Each row was made from one small tree. The marks that hang from a mark follow it in brackets, in the order of their numbers. Every link used is in the known rows. Write each row's tree.
Known rows:
K_181{K_276{K_233{K_266}} K_378 K_647}: [ 16.8   5.6 -13.1  -1.5   4.3 -43.0  -9.6  19.2   8.3 -24.1 -20.0  19.0
 -19.8   3.8  -5.7  12.2 -10.6   2.2  11.3 -32.3 -37.9  12.4 -27.1]
K_233{K_266{K_181{K_276 K_378{K_803}}}}: [ -6.7 -13.1 -28.2   8.9  33.1 -24.0   3.0 -22.2  -4.6  -5.9   5.7  -5.6
 -13.3   6.5 -13.7 -33.9  16.1  12.4 -16.2 -15.6  -7.1 -21.5 -25.6]
K_873{K_4}: [  8.3   9.5  22.3   8.6  -7.6 -13.9  28.9   0.0  -9.8  15.9 -16.5 -33.0
   1.2   1.0   9.3  18.1  14.7 -14.5  -3.2  12.3 -11.0 -17.3  22.7]
K_266{K_181{K_276 K_647}}: [  2.3   7.4  -6.9  22.8 -15.5   2.0  33.2   8.2  -0.4  -4.3 -10.8 -21.2
 -17.9  -8.0 -25.8 -15.5 -17.6   7.4 -22.0  -6.5   6.7 -30.3 -23.1]
K_378{K_181}: [ 17.0  18.4  -3.7  35.2 -12.1   6.8  19.2 -16.8  -0.8   5.6  -3.6 -14.1
  -9.5 -26.4   7.3  11.3  -4.6   7.8 -12.8  31.0 -10.7 -32.9  15.7]
K_276{K_181 K_233{K_266}}: [-36.3  31.3  -8.5  13.2 -11.2 -28.3 -20.2  -1.8   4.3   9.5 -18.0   7.1
  19.0   9.8   4.8  -2.7  -3.8  -1.3   7.8  15.6 -19.5  15.2  12.3]
K_873{K_4 K_276{K_181 K_233{K_266}}}: [-34.9  20.9  10.0   0.7  12.3 -55.1  -2.0  -5.5   4.0  13.5 -28.6  12.8
  22.7  21.2   1.5   6.9  11.4  -8.0   1.9  -2.0 -23.1  16.1  31.6]
K_803{K_378{K_181}}: [  8.2  15.5  11.3  25.9 -16.4  24.1   3.3 -31.5 -20.3   9.4  -2.5   1.3
 -16.0 -17.8  18.0  17.7  -3.3   2.5 -30.6  34.6 -15.0 -41.2  21.1]
K_266{K_181{K_378{K_803}}}: [ -8.5 -10.6  -6.3   6.5  16.2  -3.3   9.8 -12.6  -1.7  23.1  -3.6 -24.7
   1.7  -6.4   2.2  -9.5   7.8   9.4 -13.6  18.6 -20.2 -26.1 -19.6]
K_873{K_276{K_233}}: [  8.6  29.8  34.1   3.1  29.3  -9.5   6.3  16.2   8.4  -5.7 -27.4  -4.2
   4.2 -28.8  28.7  25.9  17.7  10.6   2.6  13.6 -27.9   1.7  12.1]
K_181{K_276{K_233{K_266}} K_647}: [ 10.0  23.1 -13.7   8.6 -12.6 -21.9   5.7  20.9  -1.4 -26.8  -6.1  16.8
 -21.9   3.7   2.2  -1.0  -9.3   0.1   1.3 -26.4 -12.4   6.6 -13.3]
K_181{K_378}: [ 25.9  11.4  23.1   6.7  11.7  -8.4  11.8   3.7   4.1   2.9 -22.6 -26.7
  -0.2 -18.8   7.0  24.6   5.9   1.6   7.3  18.8 -38.3 -14.0  -4.1]
K_378{K_181{K_276{K_233}} K_803}: [  4.3 -14.6 -12.5  33.0  16.6  -3.0 -15.9 -13.1 -16.2 -10.0  11.2  -6.0
 -29.0 -12.0   9.3  -3.1  -1.1  16.4   0.1 -14.5 -14.4 -23.2  -9.2]
K_647{K_181{K_276}}: [ 31.2  12.4  37.3   7.5  28.3  -3.9  12.2   0.1   0.8 -29.5  -3.2 -41.5
  -4.0   2.9   6.6   2.4   8.9  15.3   0.0 -23.8   7.3 -26.1 -11.7]
K_873{K_4 K_276{K_181{K_378} K_233}}: [-15.6  -7.6  38.7  -6.5  26.6 -62.3 -13.8   5.6   5.9  27.7 -47.6  -7.7
  22.6   5.5 -12.1  36.5   1.2  -1.1  14.6   2.0 -61.7   8.2  10.2]
K_378{K_181 K_803}: [  8.1   3.0 -12.2  37.0  -2.8   7.2  22.5 -21.4 -16.8   8.9  23.4 -11.8
 -16.6 -11.4  18.3  -6.5   4.1  11.0 -21.2  24.1  -3.7 -32.0   4.4]
K_233{K_266{K_181{K_378}} K_276}: [-29.6   5.3 -40.0  -7.6   1.3 -22.9  -2.2 -28.8  25.3   2.2 -23.6   5.6
   4.9   1.2   2.5 -13.9   6.1   8.8 -20.9  24.1   8.5 -13.3   3.0]
K_378{K_181{K_276{K_233{K_266}}} K_803}: [ -5.2  -2.6 -35.6  30.2  15.2 -17.7 -13.9 -20.0  -9.8 -18.3  15.5  22.4
 -26.9   3.3  13.6 -18.9   6.6  12.5  -5.7 -19.9  -2.3 -13.2  -3.2]
K_181{K_276{K_233{K_266}} K_378{K_803}}: [  0.9  -7.7 -10.4  -3.7  41.5 -34.7 -24.3   0.8  -7.0 -20.1   3.4   4.4
 -14.8   8.4  12.8  -8.4  17.4   5.9  15.7 -34.4 -32.5   6.0 -23.5]
K_233{K_276}: [ -7.7  15.2   5.3   3.7  -2.2   8.3  15.0 -10.4   4.9 -10.7  -2.6 -16.3
  -8.4  -8.9  17.6   3.3   9.0   3.0  -7.9  27.3  12.3 -16.1   8.3]
K_803{K_378{K_181{K_276{K_233{K_266}}}}}: [ -6.8  12.0 -16.2  18.8  -0.1  -2.1 -32.0 -27.6 -18.5 -15.5 -10.6  31.1
 -22.7  -9.0  16.3   5.5   3.6   6.3 -16.0  -9.5 -16.8 -17.4  16.5]
K_276{K_181{K_378 K_647} K_233{K_266}}: [-20.8  16.0 -14.8   0.3 -28.2 -48.4 -16.3  11.5  14.7   9.3 -21.5  22.3
   7.2  16.8 -10.1   9.8 -29.1  -1.5   9.4   0.8 -44.8  20.1 -15.4]
K_647{K_181{K_276{K_233} K_378{K_803}}}: [ 19.6 -20.6  27.5 -13.9  51.3 -24.1 -27.0   3.6  -2.8 -20.0  -7.3 -27.5
  -1.3  15.1  21.9  10.7  10.3  23.2  17.7 -47.4 -27.1  -9.6 -38.0]
K_803{K_378{K_181{K_647}}}: [ 13.6  14.7   0.9  21.3 -41.6  19.3  19.9 -14.4 -21.1   6.6   3.0  16.9
 -22.7 -10.6   8.4  20.3 -24.1  -0.2 -39.4  24.8 -16.6 -38.5   2.8]

Write each row's tree:
[ 10.8 -11.7 -20.0  31.0  -9.4  -6.6   2.9   1.8 -13.4 -11.3  21.4   8.1
 -36.6  -0.1  -0.3  -3.4 -21.0  13.3 -10.0 -24.7 -13.6 -21.6 -26.2]
K_378{K_181{K_276{K_233} K_647} K_803}
[ 21.9  -5.1  30.4 -11.2  36.6 -13.9   7.3  -4.5  -2.9  -4.0   6.6 -31.8
   9.7  12.7  31.1   8.5  14.3  11.7   2.8  -7.0 -20.1 -20.0 -25.6]
K_647{K_181{K_378{K_803}}}
[-40.8  23.7 -29.0   6.2 -40.3 -26.1  13.6 -13.5   9.5  -8.0  13.2  23.0
  -1.6  30.5 -12.5 -20.5 -23.6  -4.6 -25.9  16.3  17.0   3.1   1.4]
K_233{K_266 K_276{K_181{K_647}}}
[ 20.8  -2.5   7.8   2.1  -2.1 -12.1  30.0  10.4  -8.6   3.8  17.2  -7.5
 -19.4   7.5   7.7   8.5  -6.3  -1.7  -6.1  -1.8 -30.3 -13.5 -31.2]
K_181{K_378{K_803} K_647}
[ 14.2   5.5 -17.1  35.6 -28.2   5.7  37.0  -5.8 -13.8   5.6  32.7   2.2
 -29.6  -2.5   7.7  -4.7 -19.9   6.4 -28.0  13.3  -4.2 -31.2 -13.4]
K_378{K_181{K_647} K_803}
[ 32.4 -15.3   9.4   8.0  14.7 -17.8  23.0   8.3 -15.5 -18.4  21.1 -13.6
 -32.2   8.2 -13.4  -1.3  -7.5   4.9  -3.5 -29.4 -27.4 -18.8 -43.7]
K_181{K_276 K_378{K_803} K_647}
[ 24.0  -7.2 -12.7  39.8  -9.7  -1.9  30.7  -8.7 -18.9 -16.2  37.8  -0.5
 -43.6   1.6 -13.7 -15.7 -18.4   9.9 -25.5 -14.7  -1.4 -35.1 -25.4]
K_378{K_181{K_276 K_647} K_803}
[ 24.7 -15.2  16.4  11.4  44.0 -11.6   5.8  -5.3 -20.4 -15.9  14.1 -25.9
 -24.9  -4.3  -4.7  -0.2  15.9   7.9   5.1 -21.6 -29.2 -18.5 -26.0]
K_181{K_276 K_378{K_803}}
[ -4.6  -7.4   4.2   7.6 -15.1 -26.1  14.4   4.0  -8.3  17.4  18.0  -7.6
  -2.8  22.7 -16.3  -2.9 -23.7   1.3  -4.4   3.4 -37.8  -6.4 -36.4]
K_276{K_181{K_378{K_803} K_647}}
[-25.1  12.8 -27.3  -3.0   0.1 -26.7 -23.3  -0.3  22.5  13.9 -47.8   9.0
  15.0 -11.7  10.0   4.7   3.0   8.2  -1.6   9.6 -27.9   1.1  -0.8]
K_276{K_233{K_266{K_181{K_378}}}}
[ 16.8   9.2  32.1  -3.2  26.3  -9.0 -14.5  15.1   4.4 -22.7 -20.3 -33.7
   3.1   0.8  20.6  16.3   5.2  17.3  14.8 -34.2  -5.4 -13.1 -12.5]
K_647{K_181{K_276{K_233}}}
[-18.3 -11.0   3.9   1.0 -16.0 -32.1 -16.8  15.1  -6.7  20.1   1.2   1.7
   1.5  20.1  -4.1   9.9 -28.8   1.7   8.4  -5.1 -50.6   8.3 -35.7]
K_276{K_181{K_378{K_803} K_647} K_233}
[  4.6   8.1  14.5   8.9 -27.3 -28.9  14.1   7.5   6.5  14.3 -10.2 -13.3
   3.9   6.0 -25.9  13.4 -32.6  -1.6  -1.2  14.0 -44.1  -8.1 -21.3]
K_276{K_181{K_378 K_647}}
[  4.8 -20.2 -10.5  10.5   8.8 -12.0  19.1   4.7  -7.6  -1.2   8.3 -15.9
 -25.0   4.0 -25.0 -19.4 -15.0  12.6 -18.6 -21.2 -17.6 -27.9 -49.4]
K_266{K_181{K_276 K_378{K_803} K_647}}
[ -2.2  19.5 -31.6  19.9 -15.1 -11.0  33.7   0.9   2.7 -13.0  -2.7   1.7
 -19.4   4.2 -22.7 -33.5 -11.6   6.4 -26.7 -10.7  10.6 -20.5 -14.5]
K_233{K_266{K_181{K_276 K_647}}}
[-28.6  29.4 -17.4  10.1 -37.7 -29.3  -2.6  11.3   8.0   5.2  -9.2  20.3
   5.8  17.7  -0.8  -5.5 -25.5  -3.9  -1.7   5.3 -21.3  16.5  -4.1]
K_276{K_181{K_647} K_233{K_266}}
[  0.5  -1.6   9.7  18.9   2.2  14.5 -32.6 -17.7 -21.9  -3.1 -16.7   7.3
 -24.1 -20.4  10.3  21.8  -7.4   7.3 -12.7  -1.9 -27.4 -26.7   7.6]
K_803{K_378{K_181{K_276{K_233}}}}
[ 29.2   3.8  -8.5  41.9 -21.7  -1.3  28.2  -5.5  -6.1 -16.8   5.7  -5.0
 -35.8 -14.2 -21.5   2.8 -27.4   9.1 -19.3  -4.9  -7.6 -33.5 -13.6]
K_378{K_181{K_276 K_647}}
[ 11.1   1.7  -6.7  32.3   5.2  -4.2 -16.7  -5.2   0.3  -9.4 -20.5  -8.9
 -22.4 -28.2   0.7  13.7  -9.9  14.7   1.5  -7.5 -21.0 -19.3   2.1]
K_378{K_181{K_276{K_233}}}
[-16.5  27.3  34.5  10.7  19.3 -21.7  -7.3   7.2   7.3   8.9 -26.7  -3.8
  18.9 -10.9   3.6  12.8   1.3  11.0   4.9  19.5 -33.9   4.3  10.9]
K_873{K_276{K_181 K_233}}
[  9.8  20.5   7.7  -4.6  26.2 -26.2 -20.5   3.8   7.2 -34.6 -16.6  -7.1
   4.0  11.4  25.6  -2.1  12.5  14.0   9.3 -36.6   1.8  -2.0  -6.8]
K_647{K_181{K_276{K_233{K_266}}}}
[  9.8   0.1  -0.3  19.7 -24.9   7.5 -14.4  -1.9 -21.8  -7.1  -6.7  21.3
 -33.2  -8.0   0.6  24.1 -29.4   4.2 -21.0 -14.3 -25.5 -26.5  -7.4]
K_803{K_378{K_181{K_276{K_233} K_647}}}
[  5.9   2.3 -27.9  10.1  -3.5 -29.0  18.9  -1.9  15.2 -11.1 -17.4   4.8
 -16.6   0.0 -31.9 -18.4 -16.8   9.3 -19.8 -14.5 -13.6 -18.8 -29.2]
K_233{K_266{K_181{K_276 K_378 K_647}}}
[ -7.5  19.8 -22.5  23.7   6.8  -9.6  16.0 -14.2   4.0 -12.6 -10.8 -12.7
  -9.1  -6.5 -16.1 -31.3  11.7   7.8 -22.8  -1.6  12.9 -24.0   0.4]
K_233{K_266{K_181{K_276}}}
[-18.7  -4.1  -1.2  -2.3 -28.4 -26.5   5.2  -3.4  13.0   6.3  -7.0   0.9
  -2.1  21.8 -22.7   7.8 -34.0   2.2  -7.3  14.1 -18.5  -5.3 -18.4]
K_233{K_276{K_181{K_378 K_647}}}
[ 27.0  -8.6  34.0 -13.2  40.2 -26.5 -27.9   9.9  12.4 -20.7 -37.8 -30.5
   5.3   1.9  14.1  26.7   3.0  19.5  24.2 -39.0 -34.1  -8.3 -26.5]
K_647{K_181{K_276{K_233} K_378}}
[ 17.4 -21.0   5.2   1.6  13.8 -22.0  -7.5  21.7  -9.9 -12.5   4.1  -1.1
 -24.7   6.6  -2.5  11.3 -10.8   2.9  12.6 -39.1 -40.3  -0.9 -44.5]
K_181{K_276{K_233} K_378{K_803} K_647}
[  9.3  14.0 -38.6  30.9 -27.0 -22.2   1.2   0.7   5.0 -21.5  -4.9  29.4
 -29.1  -3.2  -2.3  -2.1 -24.6  11.2  -9.8 -19.7 -11.8  -6.2  -9.6]
K_378{K_181{K_276{K_233{K_266}} K_647}}
[-23.6  14.8  -3.7   1.3  -1.7 -44.0 -34.5  -2.7  12.9  13.0 -30.8   7.5
  19.4   8.2   0.1   9.3  -6.7   2.6  16.5  11.2 -45.3  17.3   2.1]
K_276{K_181{K_378} K_233{K_266}}
[ -0.8 -12.1 -11.9   3.3  -5.3 -23.7 -10.3  21.3  13.0   2.9 -40.4  -9.5
  -9.5  -7.0 -21.2  12.5 -25.6  13.4  -0.4 -19.9 -32.9 -13.0 -37.2]
K_266{K_181{K_276{K_233} K_378 K_647}}
[-36.1  23.3 -49.5   2.6 -38.5  -9.5  30.5 -11.6  20.7  -6.7  -4.4  18.2
  -7.1  10.8   1.7 -26.7 -14.4   2.5 -40.7  20.5  33.5 -16.8  -0.3]
K_233{K_266{K_181{K_647}} K_276}
[-28.2  11.1  -2.9   6.5 -39.3 -10.4  18.2  -6.9   5.5   1.6   8.1  -0.1
  -2.8  21.1 -18.1  -5.8 -28.8   0.7 -18.2  20.1   6.7 -10.3  -6.4]
K_233{K_276{K_181{K_647}}}
[ -7.9  -8.2  16.6   9.8  13.3 -19.2  -3.0 -11.3  -9.6  18.6  10.3 -22.8
   7.3  13.2  -9.9  -5.2  -4.1   2.7   4.0  13.0 -38.3  -9.0 -17.8]
K_276{K_181{K_378{K_803}}}
[ 19.8   3.9   3.1  28.1 -25.1  15.8  15.9 -15.6 -26.2 -12.7   8.6  10.5
 -39.5  -5.9 -10.1   8.1 -22.6   6.6 -35.5  -2.7 -13.9 -40.7  -6.1]
K_803{K_378{K_181{K_276 K_647}}}
[-11.1  15.1  40.9  11.0  15.8 -34.4  31.0  -7.4  -4.6  18.4 -16.6 -19.9
  17.9   8.4 -17.7   9.9   8.8  -6.6  -9.8  15.4 -21.7  -9.9  28.8]
K_873{K_4 K_276{K_181}}
[  5.5   4.4  -5.0   7.6 -22.2 -11.5  21.9   9.0  10.4  17.4 -26.6 -15.1
  -1.6 -11.5 -11.6   9.3 -22.8   6.0 -17.0  18.0 -26.3 -21.5 -24.9]
K_266{K_181{K_378 K_647}}
